What can hang from each mark:
q79: q91 q551 q887
q507: q425
q551: q79 q838
q678: q91
q91: q79 q678
q838: q551
q425: q507 q838
q887: q79 q838

Every row comes from one small tree of marks. The marks that hang from a mark follow it in brackets, in the order of their numbers. Every link used is in the known rows. Which tree was each row made from?
Known rows:
q678(q91): [-15.1  21.3  15.1 -10.5  27.0   7.6  -5.4   1.6  42.2 -19.7  -9.8  13.6
  -2.7   9.3  14.1 -11.1 -25.7 -13.7  11.6  11.8  13.7]
q551(q79(q91(q678) q887) q838): [  7.4  -1.2  14.0  26.4  43.0  13.2 -26.1 -19.5  19.2  -3.2 -61.8 -13.4
  32.1 -85.3  22.9  -9.8  -0.9  -5.3  49.3  17.7  27.8]
q79(q887(q838)): [ -2.0  -5.1  -3.3  -7.5  16.6   1.4 -19.5 -27.4  -4.9  -5.4 -36.9   1.2
   2.4   8.6   8.2 -46.0  -6.4 -23.9  44.0  -2.5  15.6]
q551(q79(q887) q838): [ 16.5  15.7  -3.2  14.3  35.1  19.1 -12.0 -12.7  14.4 -15.6 -50.9  -5.0
  30.5 -47.6   9.6  -8.5  -2.7   8.4  40.3   7.5  20.7]
q838(q551(q79(q887))): [-12.4  11.0 -25.8 -22.1  46.5  11.7  -6.1 -15.4  -9.4   2.3 -25.3   5.6
  30.8  -4.5   6.7 -16.9   3.8  10.9   6.4  -2.8   3.1]
q678(q91(q79)): [-31.6  11.0  11.9 -24.9  35.0  -5.7 -17.0 -14.4  42.8 -20.0  11.3   9.8
   5.2  -4.0  27.1  -4.7 -30.4  -9.4   9.9  16.1  16.7]
q425(q507): [  5.9  -7.0   2.6  11.3  35.1   6.9   9.3  -3.0  52.3 -30.3   7.1  28.2
  38.1  -4.6  17.8 -29.1 -12.9  19.2  12.8  -0.7   7.9]
q887(q79(q91(q678)) q838(q551)): [-11.4  28.0 -31.4 -10.0  38.8 -13.2 -67.1 -18.6 -12.1   3.3 -32.4 -37.7
  -8.9 -55.0  37.0 -23.4 -45.8  -0.3  23.8   7.1  15.8]
q887(q838): [ -9.5   8.5 -33.9  -1.9   7.3  -0.7 -27.7  -7.9   7.7 -20.3 -27.2  -9.9
 -11.7  16.0  15.0 -37.1 -31.8  11.6  22.9  -9.7  16.5]
q551(q79(q91 q887) q838): [ 20.4  14.2  12.8  25.6  41.8  19.8 -26.1 -11.8  13.4  -7.4 -58.0 -12.1
  27.6 -72.4  21.3 -19.2   0.2  -3.7  51.3  16.9  35.9]
q79(q91(q678) q551(q838)): [ -5.6 -34.5  19.3  13.7  55.2   1.2   1.1 -32.5   2.6  -2.4 -59.6 -14.5
  31.8 -69.0  21.7  -6.0 -23.5 -10.1  44.8  19.6  18.1]
q507(q425(q838(q551(q79(q91))))): [-32.6  -3.2  -8.9  31.8  22.6   3.2 -40.0 -15.3  22.9   2.6 -32.7  28.5
  26.0 -17.4  45.6   3.4 -16.4  -9.5   8.5  -7.0   3.2]
q887(q79(q91 q551) q838): [ 12.9  45.8  -2.5 -20.5  41.8  -2.5 -45.9 -13.6 -24.7 -15.3 -31.9 -41.3
   1.9 -41.8  32.9 -31.4 -54.0 -17.6  42.6   6.2  35.6]
q91(q678): [-26.2 -32.7  -2.8  -3.9  10.8 -16.9   9.3 -19.2  29.6  -4.3 -23.4   3.3
  14.9 -13.1   9.2   1.4 -11.4  -4.0  12.0  -0.6  -8.0]
q79(q551): [ -0.6  -4.3   5.7 -27.0  37.2   5.2  30.3 -17.1 -10.9 -18.4 -24.4   1.1
  31.2  11.7   2.1 -12.9 -19.0  -6.0  22.5  -2.4   9.5]
q91(q79(q887(q838(q551))) q678): [-57.5 -51.1 -16.9 -26.4  36.3 -31.0 -31.7 -63.5   9.2   4.1 -11.0  -4.6
  28.7 -36.6  28.5  -8.1 -16.2  -8.2  24.5   5.7  -3.9]
q425(q507 q838(q551)): [-13.4 -29.2 -11.9  34.5  40.3  19.8 -32.7  -2.0  56.1 -34.6   1.3  58.4
  34.0  -2.7  48.8 -17.7  -8.6  31.6  14.6   3.8  -6.8]
q507(q425(q838(q551(q79)))): [-34.3  -2.6 -16.6  26.7  19.4   3.0 -34.0 -15.2  24.0  -0.9 -28.9  31.8
  28.4  -4.9  38.9   9.4 -17.6  -2.7   4.0 -11.5  -4.2]
q551(q838): [ 10.1 -12.4 -20.6  24.1  13.6   3.7  -1.2  -9.7  27.0 -14.7 -41.6  -1.1
   1.0 -23.9   6.3  -4.0 -17.0  22.2  30.1   9.7   6.5]
q425(q507 q838): [ -1.9 -25.3  10.8  39.9  23.0  17.5 -26.1   4.7  68.8 -45.3   4.4  55.6
  31.2  -0.8  49.7 -19.5  -9.5  17.1  26.5   3.6   3.7]
q887(q79(q91(q678) q551) q838): [  0.6  30.3  -0.3 -18.5  42.0  -9.5 -47.1 -21.4 -18.3 -11.1 -36.6 -42.4
   6.9 -54.4  34.7 -22.1 -55.1 -19.2  41.1   7.4  27.3]

Write each row's tree:
[-21.2   4.6 -24.6 -11.3  48.9   5.7 -14.2 -11.0   0.4   4.8 -26.5  -2.8
  26.5 -27.2  18.9 -11.3  -4.3  16.2   1.1   1.1   7.3]	q838(q551(q79(q91(q678))))
[-30.8   7.8  18.2 -35.3  53.6   0.2 -22.6 -32.4  19.0 -20.0  -4.4   6.1
  19.4  -7.1  25.0 -15.8 -34.2 -24.0  27.7  15.9  19.9]	q678(q91(q79(q551 q887(q838))))
[  0.9  42.3 -32.8 -12.2  37.2  -5.7 -66.3 -11.3 -17.9  -0.1 -29.0 -36.5
 -13.5 -42.4  35.4 -32.1 -44.7   0.3  26.1   7.3  23.9]	q887(q79(q91) q838(q551))
[ 26.5  30.7  18.4 -10.0  44.7  -1.6 -13.5 -12.3 -10.1  -7.2 -34.4 -30.3
  16.3 -63.1  24.5  -5.1 -34.4 -18.6  42.8  19.9  26.0]	q887(q79(q91 q551(q838)))
[ -8.0  14.5  14.7  -2.9  37.0   7.5 -32.5 -15.3   4.2  -4.4 -40.2 -13.7
  26.6 -45.5  26.7 -33.7  -3.3 -22.5  38.5   1.2  33.2]	q551(q79(q91(q678) q887(q838)))
[  4.4   6.9  -2.0  29.6  36.8  11.8 -24.4  -4.6  29.4 -12.0 -51.3 -16.4
  24.6 -79.9  26.5   0.5 -14.2  16.4  32.7  13.7  27.2]	q551(q79(q91(q678)) q838)
[-35.3 -14.0 -17.4  28.3  15.2  -1.6 -31.0 -19.2  24.7   2.0 -29.2  34.6
  20.2   1.7  38.2   7.3 -18.7  -6.3   5.7  -9.4  -9.2]	q507(q425(q838(q551)))
[-18.4  21.3 -55.6 -11.4  31.3   9.7 -38.2  -8.5  -6.7 -15.1 -28.7 -11.0
   3.6   6.1  16.5 -33.0 -29.6  30.2   8.4 -12.3  12.8]	q887(q838(q551(q79)))
[  8.9  20.6  27.0 -23.5  42.3 -12.3  -7.9 -17.1  -9.3  -1.9 -24.5 -27.9
  23.7 -57.7  25.8  -2.4 -31.6 -31.0  33.6  15.1  19.2]	q887(q79(q91(q678) q551))
[-10.4 -13.5  -3.0  36.4  50.2  27.7 -44.3   4.0  55.1 -35.1  -0.8  51.1
  43.6 -23.9  56.9 -19.6  -6.1  29.5  16.9   5.5   7.7]	q425(q507 q838(q551(q79(q91))))
[-51.9 -49.2  -6.1 -24.5  27.8 -32.3 -27.8 -59.3  16.0  -0.7  -8.6  -5.7
  26.0 -35.7  29.6  -9.8 -16.8 -13.9  30.2   5.1   1.4]	q91(q79(q887(q838)) q678)
[ -1.7 -44.7  41.8  10.1  63.5   3.1  -2.3 -54.3 -12.8  10.5 -73.3  -8.7
  42.1 -76.2  18.4 -22.0  -4.9 -42.8  67.9  25.2  19.6]	q79(q91(q678) q551(q838) q887)
[-31.9  10.4  17.3 -34.6  48.8  -1.9  -7.9 -21.3  28.8 -23.1   6.4   8.3
  19.4  -4.3  25.2  -2.4 -35.7 -12.2  13.8  16.3  16.1]	q678(q91(q79(q551)))
[-16.2 -30.3   6.5 -28.1  48.9 -10.3  -0.5 -54.1  -6.7  -8.4 -15.3  -1.5
  41.7 -30.0  18.6  -8.8 -14.2 -10.3  41.7  13.1  13.8]	q91(q79(q551(q838) q887))
[-15.6 -10.7  -3.8  16.8  26.9  18.0 -42.8  -2.8  14.4 -12.5 -27.7  30.1
  13.8  -9.0  44.0 -13.1   5.3  -1.5  28.0   6.1   8.4]	q425(q838(q551(q79(q91 q887))))
[-14.0 -27.8  29.5  -8.9  50.8  -4.3   9.7 -28.5  -4.4  -0.7 -41.9  -9.3
  35.0 -42.5  22.1 -16.4 -17.1 -26.9  35.0  11.5  18.9]	q79(q91(q678) q551)
[ -1.3  -7.7   9.1 -27.6  46.4   9.8   0.0 -41.8 -32.7 -11.7 -47.8  -3.4
  31.3   7.2   3.0 -41.5 -16.8 -29.0  50.6  -2.6  16.8]	q79(q551 q887(q838))
[ -8.7 -37.3  52.4 -13.0  59.3  -1.7   6.1 -49.9 -19.6  12.0 -55.7  -3.6
  45.4 -49.7  17.2 -30.5   1.3 -58.8  58.2  16.6  21.3]	q79(q91(q678) q551 q887)
[ 23.8  31.5   3.2 -21.3  37.0  -2.3   0.0 -12.1  -8.0 -16.0 -25.7 -23.6
  20.1 -38.2  12.1   6.7 -37.1  -5.1  32.0  10.8  11.6]	q887(q79(q551(q838)))
[-19.1  -0.9 -13.7 -12.6  52.3   7.8 -15.6 -20.3  -6.7  11.1 -33.0  -0.2
  31.0 -31.4  16.3 -18.9   4.7   0.9  12.6   3.5   8.6]	q838(q551(q79(q91(q678) q887)))
[-20.2 -22.9  -9.2 -26.0  42.7 -12.6   1.8 -38.8   3.5 -17.1  -4.9  -5.9
  34.4 -24.3  20.7   1.1 -27.0  12.4  25.7   9.6  12.6]	q91(q79(q551(q838)))
[-27.6   5.6  12.5 -23.4  51.0   1.1 -11.7 -23.0  33.0 -23.8  -3.4   6.3
  18.8 -18.3  25.4   1.8 -38.6  -4.6  18.8  20.4  16.0]	q678(q91(q79(q551(q838))))
[ 17.1 -24.1  39.8   6.7  61.3  12.7  -1.6 -42.7 -21.1   5.0 -68.3  -7.0
  35.5 -57.4  15.5 -34.2  -3.1 -39.8  70.3  24.1  31.7]	q79(q91 q551(q838) q887)
[-11.4 -12.6 -10.0  31.8  46.9  27.4 -37.1   3.8  55.7 -39.4   2.6  55.3
  46.1 -11.6  50.5 -15.0  -7.4  35.7  11.8   1.6   0.3]	q425(q507 q838(q551(q79)))
[ -5.6  -9.8   2.4   4.5  39.1   3.9 -43.9 -32.5 -16.1  14.6 -49.4  -7.1
   1.9 -29.5  24.3 -60.8  -1.8 -32.1  50.4  11.1  29.9]	q79(q91 q887(q838(q551)))
[-42.0 -60.5   9.6 -24.8  52.3 -24.0  -2.1 -70.4   5.7  -1.8 -22.2  -3.8
  51.6 -56.5  22.6  10.2 -17.0 -13.4  38.0  14.6  -2.8]	q91(q79(q551(q838) q887) q678)
[-51.4 -50.4   2.5 -38.7  48.9 -25.9 -14.8 -69.1  -3.5  -4.9 -14.4  -8.0
  45.3 -36.4  25.7  -6.0 -24.3 -19.3  35.0   5.1   2.1]	q91(q79(q551 q887(q838)) q678)
[-22.9 -32.1   4.5   7.3  41.1  -6.4 -44.6 -43.4  -7.6  19.7 -56.2  -9.2
   8.6 -47.0  27.0 -47.5  -4.1 -33.7  47.6  12.0  18.2]	q79(q91(q678) q887(q838(q551)))
